Every row comes from one small tree of marks. Brackets hold a mark, then the marks that hang from it, in the order of their numbers. Every link used is in the known rows. Which tree was each row made from?
Known rows:
[J_331 [J_309 J_37] J_521]: [  6.1  -9.2  -1.6 -11.3  -8.7   1.5   6.3 -12.9  -1.0 -13.3  -5.6  -4.4
  -2.3   6.5  -1.3   1.3  12.2   5.3 -21.1   1.3   5.0   4.4  14.2 -12.4
  19.4  36.6   8.9   1.5]
[J_820 [J_309 [J_37 J_380 [J_453 J_858]]] J_699]: [ 12.2 -28.3   7.5 -27.6  -2.0  14.0   1.2  20.2   1.9   7.5 -14.1  -4.3
  11.1  21.8 -24.6  -4.5  -1.8   0.1   0.8   5.9   4.4   3.3 -25.3   0.7
  23.4  13.3 -23.3  -6.0]
[J_699 [J_820 [J_309 [J_37 J_380 J_453]]]]: [ 12.9  -9.1   1.1  -6.7  13.1  11.6  -4.1  -1.8  -0.2  -2.5  -8.6 -12.0
  -7.8  11.3 -18.3   3.2  -6.8  -2.5   6.7   9.0   1.8  -2.8  -6.0  -7.3
   8.0  10.4   2.8   5.4]
[J_331 [J_521 [J_858 J_699]]]: [ -2.5  -5.8   4.4  -9.7   4.5   0.9  -5.2  -4.5  -1.8  -4.3   6.8  -7.1
   3.3  -9.2  10.3   4.6   9.8   8.7 -18.2  -4.9  -4.4  -2.8   3.8  10.3
   5.3  15.9   1.9  -4.6]
[J_699 [J_820 [J_309 [J_37 J_380 [J_453 J_858]]]]]: [ 14.1 -11.1  -1.0  -8.9  16.1  16.8  -1.4  -0.3   1.5  -2.2  -9.4 -10.6
  -7.4  13.8 -18.9   4.7  -8.4  -2.5   7.4   5.4   3.3  -0.8  -8.6  -8.9
  13.6   9.5  -1.7   2.4]
[J_380 [J_37 J_309 J_453]]: [  1.9 -24.9  -4.2   0.4   9.1   7.7  10.9  -2.0 -18.1  16.1 -21.2  -8.1
   2.6  14.4   5.8   4.1   5.9  18.0   5.6  12.0  -7.8  -8.2   6.1  -9.1
  -8.4  10.9   3.7  -7.9]
[J_858 J_309 J_521 J_699]: [-15.3 -19.3  -2.8  13.1 -10.7   4.1 -39.6  -6.0   1.3 -17.3  12.5 -50.9
  14.2  -1.7  -5.3  11.7  11.3  25.6  -2.3   4.7 -17.5 -26.7 -10.8  -1.9
  -8.4 -11.0   0.5 -30.3]
[J_487 [J_380 [J_37 [J_309 J_820] [J_453 [J_858 J_521]]]]]: [  6.8 -21.1  -6.1  -9.3  10.4   0.9   2.6  -1.8  -1.8  13.1 -10.4 -16.3
  10.0  10.7  14.3   8.5  12.4  17.6   8.1   9.1   2.2 -16.9  -0.6 -14.8
  -1.0   8.0 -13.4   8.3]
[J_487 [J_380 [J_37 [J_309 [J_820 J_699]] [J_453 J_858]]]]: [  8.3 -23.8  -4.1 -15.2   9.4   0.5   8.8   4.2  -2.1  13.4 -11.2  -9.2
   7.7  12.0  11.7   8.1  11.1  13.1   5.6  10.3   3.2 -10.2  -3.9 -12.5
   5.4   8.1 -17.0  11.7]
[J_37 J_309 J_453]: [ -4.5 -14.5 -12.6   3.9  -2.2   7.8  -2.3   9.9 -12.1  17.8 -12.0 -12.4
  -0.7  30.1  -2.3   3.6   4.0  16.7  14.6   9.8   1.7 -14.1  -2.3  -6.0
  -7.8  11.3   1.3 -12.9]
[J_521 [J_858 J_309 J_453 J_699]]: [-18.4  -9.6   1.6   2.9   0.3   9.0 -38.9   6.9   2.6 -14.4   2.1 -27.3
   6.8   2.8   2.5   6.9   0.7   6.9  -7.7   2.1  -6.1 -10.8 -12.2  13.7
 -13.0  -7.2  -9.7 -27.8]
[J_858 J_521 J_699]: [-14.6 -12.3   0.2   9.7   1.4  -2.4 -22.5  -4.9   2.5  -6.8  11.9 -33.1
  17.2  -2.9   1.0  10.4   9.4  19.5  -8.4  -0.2  -9.4 -17.7  -8.9  -2.1
  -5.0  -3.4   4.2 -17.5]
[J_943 [J_521 [J_858 [J_309 [J_37 J_380] J_820] J_453]]]: [ -4.0  -0.7  -3.0   5.6   8.5  10.8 -21.4  -6.8  -5.9  -6.4   5.0  -6.1
  15.9  12.2   6.5  -1.9   5.2   8.0  10.4  -2.0   1.9 -15.2  -4.4  -6.0
  -9.4   0.7  -6.5  -8.0]
[J_380 [J_37 [J_309 [J_820 J_699]] [J_453 [J_858 J_521]]]]: [  6.8 -28.7  -7.5  -5.7  17.8  14.4  10.8   1.7 -11.7  10.3 -19.5 -10.4
   4.9  21.8  -0.1   6.5   2.6  17.6   3.1  13.1  -6.3  -6.6  -4.4 -14.4
   3.9  10.4  -4.8 -11.0]
[J_331 [J_309 [J_37 J_380] [J_820 J_699]] J_521]: [ 12.6 -12.2   1.5 -17.5  -1.4   0.5   8.0 -10.9  -1.0 -16.6  -9.4  -3.9
  -0.3  19.6  -8.7   3.8  11.6   4.3 -19.8   9.0   7.0   0.5   2.8 -20.5
  29.9  39.7   3.9   6.0]
[J_331 [J_309 J_37 J_820] J_521]: [ 11.6  -4.3  -5.7 -11.8  -0.2   2.4   4.6 -15.2   1.0 -21.9  -9.7  -1.2
  -5.5  14.1  -6.8   3.2  10.0  -0.5 -19.1   6.9   3.3   2.4  10.2 -19.7
  24.6  35.7   5.5   5.8]
[J_487 [J_380 [J_37 J_309 [J_453 [J_858 J_521]]]]]: [  4.1 -24.1  -4.5  -8.7   6.0   0.2   4.1  -0.9  -3.3  17.0  -8.5 -17.9
  11.8   6.5  16.8   8.0  13.3  20.8   7.1   6.7   3.1 -15.9   1.3 -11.1
  -3.3   8.0 -11.8   6.5]
[J_380 [J_37 J_309 [J_453 J_858]]]: [  3.5 -26.9  -7.0  -2.1  13.6  15.0  14.6   0.2 -15.9  16.3 -21.9  -6.4
   3.2  17.8   5.3   6.5   4.1  17.8   6.5   7.3  -5.6  -5.0   2.3 -11.5
  -1.0   8.6  -3.3 -11.9]
[J_820 J_309 J_699]: [ 11.4 -24.7  11.7 -22.5 -14.6   7.8  -0.8  18.7   1.3  -1.8   0.8 -10.7
   4.5  -0.1 -21.4  -8.6 -10.1  -0.7 -11.6   4.6  -2.0  14.0 -14.4  12.2
  17.1   5.9 -16.9   1.7]
[J_380 [J_37 J_309]]: [  4.5 -20.8   1.4  -0.4   6.9   3.8  10.5  -6.1 -14.7   5.4 -20.6  -6.8
   1.9   5.3   7.1  -0.2   2.5  12.7   1.8   9.3  -8.4  -3.0   8.8  -5.3
  -4.6   8.2   4.1  -0.3]
[J_521 J_858]: [-3.7  5.5  4.6 -9.8 10.0  0.4 -8.3  7.0  0.7 -2.1 -6.1  3.5 -1.0 -5.2
 10.6 -5.3 -4.3 -1.3 -3.9 -2.1  1.7  4.2 -1.6 16.0 -5.3  6.5 -2.6 -4.9]
[J_453 [J_858 [J_309 J_37 J_820] J_521 J_699]]: [ -2.6 -11.4 -12.7   0.0  11.0  17.5 -22.3  -1.6  11.6 -19.7  -3.4 -22.9
  10.3  16.8 -11.1  13.6   4.8   6.8   5.0  -0.7  -7.2 -15.7 -20.9 -13.5
  16.3  -8.9 -16.6 -27.5]
[J_37 [J_309 J_820] J_380 [J_453 J_858]]: [  2.8 -18.6 -12.8  -0.3  13.9  15.8   5.1   7.7 -14.7  20.5 -24.2 -12.8
   3.3  52.4  -5.2  12.8   4.4  22.8  28.0   9.6   9.6 -24.0 -15.0 -24.5
   8.7  13.0  -9.8 -17.5]
[J_309 [J_37 J_380 [J_453 [J_858 J_521]]]]: [  0.7  -6.8  -6.3  -5.8  17.8   7.2  -1.4   1.0   3.0  13.0 -19.5   2.6
  13.4  30.5  -4.0   6.1  12.5   5.6  16.4   1.9   9.2 -18.5 -15.7 -16.5
   6.8  11.6  -7.4 -14.1]

Which tree is each row?
[  5.1 -22.6  -4.1 -10.1   6.2   1.5   8.0   1.2  -4.4  17.4 -11.8 -11.5
   8.2   7.8  16.5   8.2  12.8  16.9   8.3   6.2   3.8 -12.6   1.4 -11.1
  -1.3   7.1 -13.3   9.3] => [J_487 [J_380 [J_37 J_309 [J_453 J_858]]]]
[ -5.1 -10.3   0.7  -4.8   5.1   8.5 -21.7  -7.3   4.2 -14.2   7.8 -20.8
   2.2  -0.6   0.4   8.3   8.4   5.7 -16.3   1.3  -4.8 -10.9  -0.8   6.2
   1.6  12.5   1.0 -11.3] => [J_331 [J_521 [J_858 [J_309 J_37] J_453 [J_699 J_820]]]]
[ -7.3 -12.6  -5.9   1.1   9.7  12.8  -7.3   0.9   6.7  -3.8   7.1 -18.7
  12.9   4.5  -0.9  12.4   2.1  12.5  -3.8  -9.9  -1.4  -5.4 -14.0  -6.5
  11.9  -6.3 -10.0 -21.5] => [J_453 [J_858 J_521 J_699]]
[-13.6 -16.0  -5.2   9.3  -4.6   3.7 -42.1  -7.1   7.4 -20.9   1.0 -42.0
  16.8   6.8  -8.4   9.8  15.3  16.7   2.0   7.0 -15.9 -30.7 -15.3  -4.8
  -4.4  -6.6  -1.6 -29.2] => [J_858 [J_309 J_37] J_521 J_699]
[ 10.3   7.7  -3.8  -7.0  21.3  -1.4  -3.6  -6.7   6.7 -10.0 -26.8  12.4
   4.4  30.0  -9.7   2.5   6.6 -12.6  15.8  10.9   4.1 -16.9 -14.7 -19.7
  13.6   9.1  -6.6   4.7] => [J_309 [J_37 J_380] J_820]
[ -8.5  -3.7  -1.8  -6.7  14.3   6.6 -30.1   4.5   0.1 -13.5 -17.4 -13.6
   4.5  15.6   1.2   6.8   7.6   5.3   5.7   7.5  -7.3 -18.2 -17.4   3.4
  -1.6   2.9  -9.6 -22.4] => [J_521 [J_858 [J_309 [J_37 J_380 J_453] J_820] J_699]]
[  0.3 -20.6  -5.3  -3.3   9.5  15.0  -4.9   5.9  -6.1  17.6  -4.5 -21.8
  10.5  30.5  -6.1  13.5   8.7  24.8  15.3   4.6   5.4 -22.3 -19.6 -18.8
   6.2   4.5 -11.9 -24.4] => [J_37 J_380 [J_453 [J_858 [J_309 [J_820 J_699]] J_521]]]
[ -7.5  -9.5   3.4  -5.1   3.2   3.5 -12.9  -4.2   0.7  -4.6  11.8 -13.3
   6.8  -4.8   7.2   7.3   8.1   7.8 -21.0  -3.7  -1.7  -5.6   1.8   8.9
   0.3  12.7  -1.1  -8.9] => [J_331 [J_521 [J_858 J_453 J_699]]]
[-20.0 -24.4  -6.4  24.0  -3.7  12.9 -54.2  -9.3   9.0 -23.4  25.3 -68.0
  11.8   5.9 -15.4  20.6   2.9  21.3  -8.7  10.7 -12.5 -30.1 -13.7  -7.3
 -16.5 -14.9   3.8 -32.5] => [J_858 J_309 J_453 J_521 [J_699 J_820]]
[  3.4 -24.9  -4.5  -8.0  11.4   2.4   4.5  -1.9  -4.0  12.6  -8.9 -18.8
   6.2   7.3  14.2  13.7  12.6  17.8   5.9   7.8   1.4 -14.4  -0.7 -12.9
   0.6   5.6  -9.9   8.3] => [J_487 [J_380 [J_37 J_309 [J_453 [J_858 [J_699 J_820]]]]]]
[ -2.9 -15.9   1.2   0.3  10.8   8.5 -13.3  -1.4  -3.4  -5.0  -3.8 -23.6
   3.3  11.2 -12.9  14.4   3.7   7.8   0.7   5.8  -5.5 -11.5 -13.1  -8.3
   7.2   2.5   1.6  -8.4] => [J_858 [J_699 [J_820 [J_309 [J_37 J_380 J_453]]]]]
[ 10.9 -24.1   5.6 -26.2  -6.2  10.2  -3.2  20.6   4.6   2.0 -11.0  -2.9
   7.8  14.3 -25.7  -8.0  -3.6  -5.2  -4.9   8.9  -0.4   6.7 -20.9   6.5
  17.9  12.0 -19.6  -2.1] => [J_820 [J_309 [J_37 J_453]] J_699]
[ 13.2 -21.2   9.7 -26.5  -8.5   7.3  -3.1  17.4   7.0  -5.6 -10.0  -1.5
   7.3   8.1 -25.1 -10.6  -5.8  -9.1  -7.6   7.1  -0.9  10.3 -18.9   9.6
  21.0  10.2 -18.4   2.6] => [J_820 [J_309 J_37] J_699]
[  4.6 -17.0   0.4  -9.9   6.3  -4.4   6.1  -2.7  -2.4  16.0  -5.8  -8.1
   8.8  -3.0  17.7   7.5  15.8  12.7   2.8   6.2   1.2 -11.5   3.4  -9.8
  -5.7   4.6 -10.4  14.2] => [J_487 [J_380 [J_37 J_453]]]
[ 10.8  -6.4  -6.4 -18.2  25.8   8.4   3.4   8.0   7.3   1.8 -23.9  13.8
   7.9  42.4 -16.6   7.1   7.1  -8.4  12.7  12.5   8.6 -12.7 -28.9 -21.5
  23.7  11.8 -16.8  -4.5] => [J_309 [J_37 J_380 [J_453 J_858]] [J_820 J_699]]
[  0.2  -1.0   1.0 -15.1  12.3   5.9 -20.6   9.3   2.8  -8.6 -17.0  -3.5
   0.0  14.9  -0.6  -1.8   2.0  -0.5   5.7   9.6  -1.5 -10.2 -15.5   6.5
   0.3   8.4 -10.7 -13.6] => [J_521 [J_858 [J_309 [J_37 J_380 J_453] [J_820 J_699]]]]
[  7.6  -4.7  -9.9  -6.4  10.7  18.1  -5.7   0.6   7.0 -11.4 -14.5  -2.4
   0.6  21.9 -11.0   7.3   0.4  -2.9  14.2  -0.2   1.5  -7.5 -16.3 -14.2
  20.1  -5.1 -19.1 -16.1] => [J_453 [J_858 [J_309 [J_37 J_380] J_820]]]
[ -7.6 -17.4  -7.7   3.9   1.5  17.3 -19.9   0.3   6.0 -11.3   7.0 -31.2
  10.6   5.4  -5.0  13.5   3.6  16.6   0.6  -5.9  -7.1 -11.7 -15.1  -6.4
  10.2 -12.0 -12.7 -30.3] => [J_453 [J_858 J_309 J_521 J_699]]
[-18.1 -24.2  -4.6  20.0   3.8  11.3 -54.9 -12.0  10.8 -21.1  10.8 -62.7
  18.7  19.7 -17.1  19.8  10.1  18.0   0.7  12.7  -7.6 -39.4 -20.7 -14.1
 -12.3  -7.7   2.8 -32.7] => [J_858 [J_309 [J_37 J_380]] J_453 J_521 [J_699 J_820]]
[ 14.2  -5.3   1.0  -7.4  11.5  10.4  -4.9  -2.4   4.3 -11.2  -6.1  -8.9
  -9.8   3.3 -18.7  -0.1 -10.9  -9.2   1.8   7.2  -0.9   3.7  -3.4  -2.3
   9.9   7.7   2.8   9.3] => [J_699 [J_820 [J_309 J_37]]]
[ -4.3  -4.6  -2.0   3.3   3.4  11.1 -19.8  -0.8  -5.5  -7.9  14.4  -8.0
  13.2   5.0   4.4  -2.3   0.6   8.1   1.3  -2.0  -0.2  -6.6  -5.0   0.7
  -7.9  -2.2  -7.4  -7.0] => [J_943 [J_521 [J_858 [J_309 [J_820 J_699]] J_453]]]
[  5.0  -1.1 -13.6  -1.4   4.0  10.3 -21.3  -1.0   4.4 -15.1 -16.4  -7.2
  -3.5  22.9 -15.3   3.8   6.3  -4.5  14.6  14.9  -7.8 -18.6 -12.1 -12.1
   2.5  -1.8 -10.1 -13.6] => [J_858 [J_309 [J_37 J_453] J_820]]
[  9.6  -4.2  -4.1 -14.9  21.6   1.4  -0.2   6.4   4.9   1.5 -23.0  12.1
   7.7  39.7 -16.0   4.3   9.3  -7.8  11.6  16.8   5.3 -16.2 -25.3 -19.0
  16.0  14.4 -10.0   0.1] => [J_309 [J_37 J_380 J_453] [J_820 J_699]]
[ -4.3   1.2  -5.8   5.5   8.0  11.5 -22.8  -5.5  -3.3  -9.9   6.7  -4.0
  13.6   9.3   5.1  -2.5   3.2   4.2   7.4  -2.2   0.1 -10.9  -3.1  -2.9
  -9.6  -1.0  -6.7  -7.5] => [J_943 [J_521 [J_858 [J_309 J_37 J_820] J_453]]]
[  0.2  -3.4  -3.8  -5.1  13.4   1.3  -1.2   0.3  -0.8  12.6 -22.1   6.4
   9.8  28.6  -3.7   3.8  14.2   1.4  16.3   6.0   7.2 -18.4 -11.7 -13.7
   1.9  12.5  -2.8  -6.9] => [J_309 [J_37 J_380 J_453]]
[ -4.1  -8.2  -9.6  11.7  -6.9  13.6 -34.0  -1.4   7.1 -19.5   5.7 -27.3
   0.5  17.3 -16.6   8.2  -2.4  -1.3   3.0  12.8  -5.0 -16.5 -10.0  -9.0
  -8.6 -14.2 -12.8 -18.2] => [J_858 [J_309 J_820] J_453]
[-10.2 -11.6  -0.6  11.1  11.2   0.4 -22.1  -9.4   3.9 -11.5  16.2 -37.9
   8.3  -3.4  -3.5  14.3   3.4  16.8  -8.8   3.9  -9.1 -15.9  -7.7  -5.2
  -3.0  -1.2  13.4 -10.7] => [J_858 J_521 [J_699 J_820]]
